What can hang from each mark:
J_692: J_916
J_842: J_479
J_52: J_85 J_612 J_842
J_529: J_356
J_356: J_85
J_612: J_52
J_479: J_916
J_916: J_52 J_356 J_692
J_85: J_52 J_356 J_479 J_692
J_698: J_356

Every row comes from one small tree of marks. Brackets hold a mark, then the marks that hang from it, in the order of their numbers. Every link used is in the known rows. Which tree was each row made from?
Known rows:
{J_842 {J_479 {J_916 J_52}}}: [-20  -6  -4  -4  11   2  12   2  -4  11  15   8 -10  -8   6   2  -5  11
   3 -12   2  15 -12   0 -13  17 -22   3 -13  27  -2   3 -15  12   7   0
   6 -20]
{J_698 {J_356 J_85}}: [-20  -1  -3 -19   0   4   0  -1   1  20   4  11 -25   3 -24 -17 -10   9
  18 -12  -7  13 -19   2  -7   7  -9  -3  11  25  -4  -9 -14   6 -10  11
   5 -20]
{J_356 {J_85 J_692}}: [-24  -3   3 -27   0  -5  -8  -1   8  13   1   0 -10   2 -15  -9 -14   9
   7 -15  -7   2 -18   0  -7  14  -1  -1   9  28   1  -5  -9   4  -8   8
   6 -17]
{J_842 {J_479 {J_916 J_692}}}: [-13  -6   4 -11  10   1  -2   4  -7   9  15  14  -7  -6   7  -4   1  15
   3  -7  -5  12 -15  -5 -20  13 -14   0 -15  25 -12  19  -6   3   5   4
  10 -21]
{J_85 J_356 J_479 J_692}: [-27  -6   4 -34   2  19 -11   3   6  12  -1 -16  15  -2 -16  -9 -11  10
   8 -11 -17  -5 -17   6  -4  23  -4   4  17  27  -4   7  -8  13 -11   4
  -1  -8]
{J_479 J_916}: [-13  -6  -4 -14  14  -6   1   5  11  14   7   0  10  -5  -6  -1   1  14
   5  -9  -5  18 -13  -8  -9   8 -15   3   5  21  -1   0  -5   9  -5   7
   3 -18]
{J_842 {J_479 J_916}}: [-16  -6  -2  -5  11  -3   3   2  -1  11   9   7   1 -10   5  -2  -5  15
  11  -7  -4  18 -13  -1 -12   5 -17   4 -13  24  -6  -1  -8  14   2   6
  11 -21]
{J_698 {J_356 {J_85 J_479}}}: [-23  -5   1 -22  -5  16   0  -2   4  21   0   3 -15   4 -24 -25  -7  10
   5 -14  -9  10 -21   3  -2  18  -9  -4  22  27  -3  -5 -16  12 -15  17
  -5 -16]
{J_612 J_52}: [-21   0  -4 -18   1  -7   7   3   4  16  11  -8 -22  -6 -16  -2 -11   3
  17 -12  -6  11  -9 -12   0  16  -6   2   9  27   5   6  -3  -4  -8   7
 -10 -23]
{J_529 J_356}: [-21  -6  -1 -11   2  -5   3   2   1  15   3   5   4  -5 -20  -5  -9   4
   5  -8  -9   8 -15 -10  -5   9  -4   4   8  25  -1  -4   1  -4 -11   6
  -3 -12]
{J_52 J_612 {J_842 {J_479 J_916}}}: [-20  -6  -2   3  10  10  10   0   5  18  17  -4   2 -12   3   1   4  14
  10  -6  -7  -2 -14   8 -13   8 -13   3 -12  23 -12 -20  -5  10   4  -3
  25 -22]
{J_916 J_356 J_692}: [-20   0   3 -27   4   8  -4   6  -5  14  22  14 -18  -3 -11 -13   2   4
  16  -9 -11   2 -18  -5 -16  15  -3  -5   3  25  -8  24   0 -21  -5  -2
  22 -23]
{J_85 J_356 {J_479 {J_916 J_52}}}: [-23 -12   1 -18   8  17  10   5   3  15   6 -17   9  -2   1  -3   5  16
 -12 -14  -7   1 -13   7  -6  37 -19   6  24  27   1  13 -18  13  -5   1
 -15  -8]
{J_692 {J_916 J_52}}: [-22   8 -13 -10   9  -5  13  -1  -1  17  26   7 -18  -3 -20   4  -8   1
  12 -13   0  11 -18  -5   1  17 -16   1  17  30  -4  18  -4  -8   3   1
   0 -15]
{J_916 {J_52 J_842} {J_356 J_85} J_692}: [-33  -8   6 -26  -7  14  13   6   0  19  26   2 -35  -5  -4 -12   8   7
 -11 -16  -1  -5 -21   5 -22  39  -3  -6  11  28  -4  16 -12 -19   0  -8
   9 -19]
{J_479 {J_916 J_356}}: [-17  -3  -1 -23  10   3   1   6   7  14  11   6   8  -6  -1  -7   9  10
  13 -10  -6  12 -14   2 -15   8 -13   0  10  21  -3   2  -4   0  -8  -1
  19 -21]
{J_916 {J_52 J_85} J_356 J_692}: [-25   2  -2 -25   7  -8  12   8  -9  12  31  27 -47   2  -7  -4   1   3
   9 -20  -6  -4 -18  -7 -13  28 -11  -6   6  27 -11  29 -17 -36   2 -19
  29 -26]
{J_529 {J_356 {J_85 {J_52 J_842}}}}: [-33 -13   2 -19   0  19   7   2  14  22  -2 -12  -5 -10 -25  -4 -12   1
  -5 -11  -9   4 -16  -6  -4  27   6   5   6  26  -1 -16 -10   7  -6   0
  -5  -7]
{J_52 J_85}: [-18  -1 -12 -12  12 -20   6   4   7  15  16  15 -23  -2 -25  -1 -13  11
  19 -14 -10  12 -16 -13   1   8 -10   1   4  23  -6  -1  -6 -11  -2  -4
  15 -25]
{J_698 {J_356 {J_85 J_479 {J_692 J_916}}}}: [-29   7   2 -39  -5   8 -12  -5   6  20   2  11  -9  10 -21 -19  -3   6
   9 -16  -9   1 -28  11  -1  15  -7  -3  34  29  -9   0 -18  13 -14  14
   5  -6]
{J_52 {J_85 J_356 J_479 J_692} J_612}: [-27   3  -2 -30   7   1  -2  -1   3  15   7  -5  -9   6 -16  -4 -10  11
  14 -20 -22 -28 -16  10   4  24  -4   2  24  30 -11  -3 -15 -11 -10 -12
  25 -13]
{J_52 J_612}: [-17   5  -8  -4  11  -2   7  -2   1  18  17  -5 -14  -4 -19  -2 -10   5
  20 -11 -11  -3 -12  -5  -2   6  -9  -1   5  27  -3  -4   3 -10  -6   0
  19 -23]
{J_698 {J_356 {J_85 J_52 J_479}}}: [-25  -3  -1 -25   1  31  -4   0   7  22  -4  -6 -25   0 -29 -19 -13  -1
  10 -16  -9  12 -19   0   3  23  -6  -2  17  28  -1   1 -24  17 -12   9
  -1 -15]
{J_356 {J_85 J_52 J_479}}: [-24  -7  -2 -20   3  25   1   0   8  20   0 -16 -17  -5 -26 -12 -16   4
   4 -16  -9  12 -18  -5   7  29  -4  -1  14  31   4   7 -11  10  -9   9
 -12 -14]
{J_529 {J_356 {J_85 J_52 J_692}}}: [-31  -3   6 -33   2  10 -11  -1   6  13 -10  -1  -7  -2 -20  -6 -20  -3
   2 -17 -11  -2 -15  -2  -3  21   6   4   7  29   0 -10 -15   7 -10   2
   4  -6]
{J_529 {J_356 J_85}}: [-26  -8   2 -16  -3  -6   8  -2  -1  17  -1   5  -9   0 -16 -11 -12   9
   1 -12  -7   5 -16  -4  -6  17  -1   2  14  28   1  -7  -1  -2 -15  10
  -9 -10]
{J_529 {J_356 {J_85 J_479}}}: [-28 -13   5 -19  -8   8   7  -1   2  19  -5  -3   0   1 -17 -18  -7   9
  -8 -14  -7   2 -19  -2  -2  26  -1   1  28  28   4  -5  -3   2 -20  13
 -22  -6]
{J_612 {J_52 J_842}}: [-27  -5  -3 -18  -2   5  11   5  13  20  14 -20 -13 -12 -17   0  -4   5
   5  -9  -7   8 -11 -10  -3  18  -3   3   7  23   1  -6  -3  -1  -3   4
 -10 -22]
{J_612 {J_52 {J_85 J_479}}}: [-26  -2  -6 -22   1 -13  13   5   7  16  12  -2 -29   0 -16  -4  -7   7
  10 -20 -10   6 -13 -14  10  27  -7   1  24  27   0   6 -12 -11 -10   0
  -8 -22]
{J_479 {J_916 {J_52 J_612 J_842}}}: [-21  -6  -4  -5  11   7  18   3  15  20  24 -15  -5  -6  -2   7   9   9
 -13 -12  -1  -6 -12   5 -10  22 -17   2  11  24  -3 -12 -13  -1   4  -9
  17 -18]

Which tree is each row?
[-29   4  -1 -36   4  15 -11  -1   4  15   6 -10  13   0 -19  -3  -7   8
  14 -11 -16  -5 -24   7   2  21  -6   5  29  31  -9  16  -5   5 -10   5
   1  -2]
{J_85 J_356 J_479 {J_692 J_916}}
[-29 -10   3 -22  -2  23   3  -1   4  20  -9 -12  -8  -4 -24 -13 -15   1
  -3 -16 -10   3 -16  -8   4  33   1   2  18  31   3  -1 -12   8 -16   8
 -20  -5]
{J_529 {J_356 {J_85 J_52 J_479}}}
[-29  -6   5 -22   0  19   8  10   4  18  32   3 -23  -8  -7  -5   7   2
  -8 -12  -3  -4 -19   0 -19  30  -7  -4   5  24  -8  20  -9 -18   3 -13
  20 -21]
{J_916 {J_52 J_842} J_356 J_692}
[-21  -3  -1 -22  10   6   8   7   2  14  19   6  -9  -6   5  -4   9   5
   0 -14   1   7 -14   3 -15  20 -18   0   9  24   1   8 -13  -3  -3  -7
  16 -21]
{J_479 {J_916 J_52 J_356}}
[-23  -2   8 -20   6   8   4   6 -15   9  25  21 -24  -6  19  -7   9   6
   2 -13  -1   2 -14   5 -27  27 -17  -3 -10  28 -10  26 -17 -10   6 -10
  19 -23]
{J_842 {J_479 {J_916 J_52 J_356 J_692}}}
[-27 -10   0 -22   6  14  13  10  13  18  24  -5   2 -11   4  -1  15   7
 -10 -10   1   4 -16   3 -17  24 -15   1   8  19  -2  -3 -15   1   1 -11
  18 -19]
{J_479 {J_916 {J_52 J_842} J_356}}
[-31  -4  -1 -22   9  29  -9   2  10  12   8  -5  -3 -19 -19   4 -21  -3
  11  -9 -11   4 -16   0  -8  12  -1   5 -25  25 -12 -12 -14  21   7  -5
  28 -19]
{J_85 {J_52 {J_842 J_479}} J_692}
[-21 -15   5 -25  10  38  -4  11  19  18  10 -21   9 -10 -12  -4   8   5
 -19 -10  -8   7 -20  -9  -7  33  -7   1   9  22  -7  15 -15   9   2  -4
  -1 -11]
{J_85 {J_52 J_842} {J_479 {J_916 J_692}}}
[-35  -5   1 -26   9  38 -12   3   5  13   1 -12   2 -18 -17   5 -22   3
  19  -7 -17  -3 -13  10  -9  20   0   9 -22  27 -13  -9 -18  23   8  -8
  25 -13]
{J_85 {J_52 {J_842 J_479}} J_356 J_692}
[-19   4   7 -23  10   5   8   4  -8  15  28   7 -25   2  11  -5  18   3
  -1 -17  -4 -16 -12   6 -21  27 -15  -5  13  28  -7  23 -13 -28   0 -17
  26 -21]
{J_479 {J_916 {J_52 J_612} J_356 J_692}}
[-22  -5   9 -24   0   9   1   2 -11  11  14  21 -22  -3  17 -19   9  16
  10 -13  -5   6 -18   9 -26  22  -8  -4  -7  27 -10  18 -11  -8  -3   2
  13 -21]
{J_842 {J_479 {J_916 {J_356 J_85} J_692}}}
[-25 -14   5 -23   2  22   1   2   8  18 -11 -12  10  -1  -9 -11  -2   6
 -14 -16  -7   8 -16  -3  -1  33  -5   4  22  28   4  -4 -16  15 -14   6
 -17  -1]
{J_529 {J_356 {J_85 J_52 {J_479 J_916}}}}
[-28  -8 -11  -2   7  -4  14   5   3  15  21  13 -20 -13 -16   1 -14  12
  15 -10  -9  10 -18  -5  -5   8  -7   3 -16  22 -15 -13  -9   0   7  -7
  24 -26]
{J_52 J_85 {J_842 J_479}}
[-21  -4  -8  -3  14 -17  19   4  -4   9  17  23 -24  -3   2   7  -6  14
   6 -16   0  10 -13  -3  -7  20 -22   3  -9  25  -8   2 -22  -2   9 -11
  18 -23]
{J_842 {J_479 {J_916 {J_52 J_85}}}}
[-17 -10   4 -24  -1  13  -1   1   9  20  -5   1  -2   7  -6 -23   8  16
  -3 -13  -5  13 -20   7  -7  18 -15  -2  25  24  -2  -5 -22  20 -14  16
  -7 -13]
{J_698 {J_356 {J_85 {J_479 J_916}}}}
[-20  -3   0 -17   9   6   1   3  -4  12  14  16  -1 -12  10  -7   3  11
  20  -8  -6  14 -14   8 -18   8 -15   1 -11  24  -8   2  -7   4  -3   1
  25 -24]
{J_842 {J_479 {J_916 J_356}}}
[-31   2   3 -43   5  20 -13   1   8  15   2   1 -19  -5 -16 -11 -14  -4
  16 -18 -11  -1 -17   5  -7  20   2  -3   3  28  -1   2 -17   3  -8  -4
  27 -17]
{J_916 {J_356 {J_85 J_52 J_692}}}
[-22  -8  -2 -13  13  33   6   4  21  24   9 -30  10 -10 -13   1   7   3
  -7 -12 -10  -4 -16   1   1  25 -10   2  13  24  -3 -10 -13  11  -3  -6
  12 -12]
{J_85 {J_52 J_612 J_842} {J_479 J_916}}
[-28  -3  -8 -12  13  32   8   1  10  23  12 -30  -9 -14 -25   4 -10   2
  19  -8 -19 -11 -10   6   0  22  -2   6   0  27  -9  -8  -9   0   2 -13
  17 -14]
{J_85 {J_52 J_612 J_842} J_356}
[-18 -13   6 -28   7  17  -3   8   0  13   6 -13  13   2   0 -10  10  19
  -8 -10 -14   2 -17   0 -13  32 -12   3  21  26  -6  28  -9   2  -7   4
 -12  -8]
{J_85 J_356 {J_479 {J_916 J_692}}}
[-27  -9   2  -4   2  14   9   5  -5  14  28   5 -27 -12  -6  -1  -7   6
  -6 -10  -2   1 -18  -3 -18  27 -11  -1 -16  26 -12  16 -12  -4  13  -5
  12 -22]
{J_916 {J_52 {J_842 J_479}} J_692}
[-33   2   6 -34  -9   2  -8  -6   3  17  -2   3   5   8 -16 -12  -5   6
  -4 -16  -8  -7 -25   5   0  25   1   2  37  33  -2   1  -6  -1 -17  13
 -10   4]
{J_529 {J_356 {J_85 J_479 {J_692 J_916}}}}
[-25   8  -2 -29  15  20 -11  -2   3  14   4 -21 -11  -4 -19   4 -19  -2
  26 -13 -21 -18 -10   9  -1  16  -1   5   0  31  -8  -1 -15   2  -3 -12
  31 -13]
{J_85 {J_52 J_612} J_356 J_692}
[-26 -18  -4 -21   9   6  11  10  16  18   7 -13  16  -3  -9   0  10  24
  -5 -11 -14   1 -19   5  -3  31 -11   7  24  19 -10  -6 -18   7  -5  -7
   3  -9]
{J_52 {J_85 J_356 {J_479 J_916}} J_842}
[-30   5   7 -29   3  10  -7  -7   2  15  -6  -6 -14   0 -17  -5 -17  -7
   7 -19 -14 -22 -13   3  -2  20   7   1  10  32  -2 -17 -13  -3 -12  -5
  17  -7]
{J_529 {J_356 {J_85 {J_52 J_612} J_692}}}
[-14 -12   6 -21   8  10  -4   8   5  13   9  -4   9   1  -3 -11  10  15
 -16 -11  -8   6 -19  -7 -11  24 -13  -2  18  24  -5  22  -6   0  -6   7
  -9 -14]
{J_85 {J_479 {J_916 J_692}}}
[-28 -10 -11 -14   8  -5  11   8  11  18  12  -4  -6  -6 -21   3  -7  17
  15 -10 -16   1 -17  -2  -3  18  -5   7   6  21 -11  -7 -11  -3   0 -12
  14 -18]
{J_52 {J_85 J_356} J_842}
[-25  11   3 -32   7  19 -11  -6   5  20  -3   1 -34   4 -24 -10 -16  -6
  22 -19 -14 -13 -15  12  -3  12  -3  -3   6  29  -8 -14 -26   6  -7  -3
  32 -19]
{J_698 {J_356 {J_85 {J_52 J_612} J_692}}}
[-29  -7   9 -31  -8  18   8   3  -8  17  20   3 -35   4  -4 -21   5   5
 -10 -20  -2  -7 -22   4 -13  46  -7  -9  25  31   0  31 -14 -20  -9   0
  -3 -16]
{J_916 J_52 {J_356 {J_85 J_479}} J_692}
[-26   5   3 -37   5  22 -16   0  10  15  -6   4 -23   2 -26 -11 -18  -3
  19 -16 -10   4 -18   4  -5  12  -3  -1   3  27  -6  -8 -28  18  -6   3
  21 -16]
{J_698 {J_356 {J_85 J_52 J_692}}}
[-20   0 -10 -11   8  -8  11  -1   3  19  18   1 -21   3 -21  -7  -6   9
  11 -19 -14  -8 -16  -5   7  17 -10  -3  22  28  -6  -4  -5 -17  -9  -6
  20 -22]
{J_52 {J_85 J_479} J_612}
[-24   0  -8  -9  13  24   8   0  15  23  16 -19 -11 -13 -25   4 -11  -3
  11 -10 -13  -4 -14  -4   1  14  -3   2  -2  25  -7 -10  -5   1   3  -9
  26 -20]
{J_85 {J_52 J_612 J_842}}
[-31   1  -3 -16   3  17  18   2   4  22  32  -6 -21  -9 -10  -2   5  -2
   2 -13  -6 -15 -15  10 -12  22 -10  -3   9  27  -3  -8  -7 -17  -2 -15
  37 -24]
{J_916 {J_52 J_612 J_842} J_356}
[-18   1  -3   2  13   1  15  -3 -10  14  21   6 -20  -6   8   2  -3   8
   5 -14  -1  -3 -10   6 -11  15 -21   2  -8  29  -5  -3 -13   0   5  -4
  19 -24]
{J_842 {J_479 {J_916 {J_52 J_612}}}}
[-31  -2  -5  -4  11  35   5  -1  -3  21  11 -19 -16 -18 -16   4 -18   3
  30  -7 -20 -11 -11  12  -5  22  -4   7 -19  30 -13 -11 -12   9   6 -12
  26 -17]
{J_85 {J_52 J_612 {J_842 J_479}} J_356}
[-27  -7  -1 -18   2  13   0  -1   2  18  -5  -2 -14  -5 -25  -6 -19  -1
   8 -14  -9   7 -14  -7   0  24   2   3   7  29   2  -3  -9   3 -10   5
  -4  -8]
{J_529 {J_356 {J_85 J_52}}}
[-27  -3   8 -38  -7  16 -12  -2   9  17  -5   5  -9   8 -21 -23  -8   7
   2 -17 -10  -2 -23   8  -5  16  -5  -4  23  27  -5  -9 -22  16 -16  13
   7 -14]
{J_698 {J_356 {J_85 J_479 J_692}}}
[-27  -7  10 -34  -7  19  -1   2  -4  18  13   5 -22   2 -10 -26   5  10
   0 -16  -8  -2 -23   0 -13  33  -2  -8  22  30  -2  25  -6 -18 -14   6
   0 -17]
{J_916 {J_356 {J_85 J_479}} J_692}
[-31 -13  -9 -12   4   5  20   8  13  20  23  -4 -17  -4 -20  -1  -4  10
 -17 -17  -4   1 -21  -7   3  34 -11   1  20  25  -4   0 -17  -3   1 -10
   7 -18]
{J_916 {J_52 {J_85 J_479} J_842}}
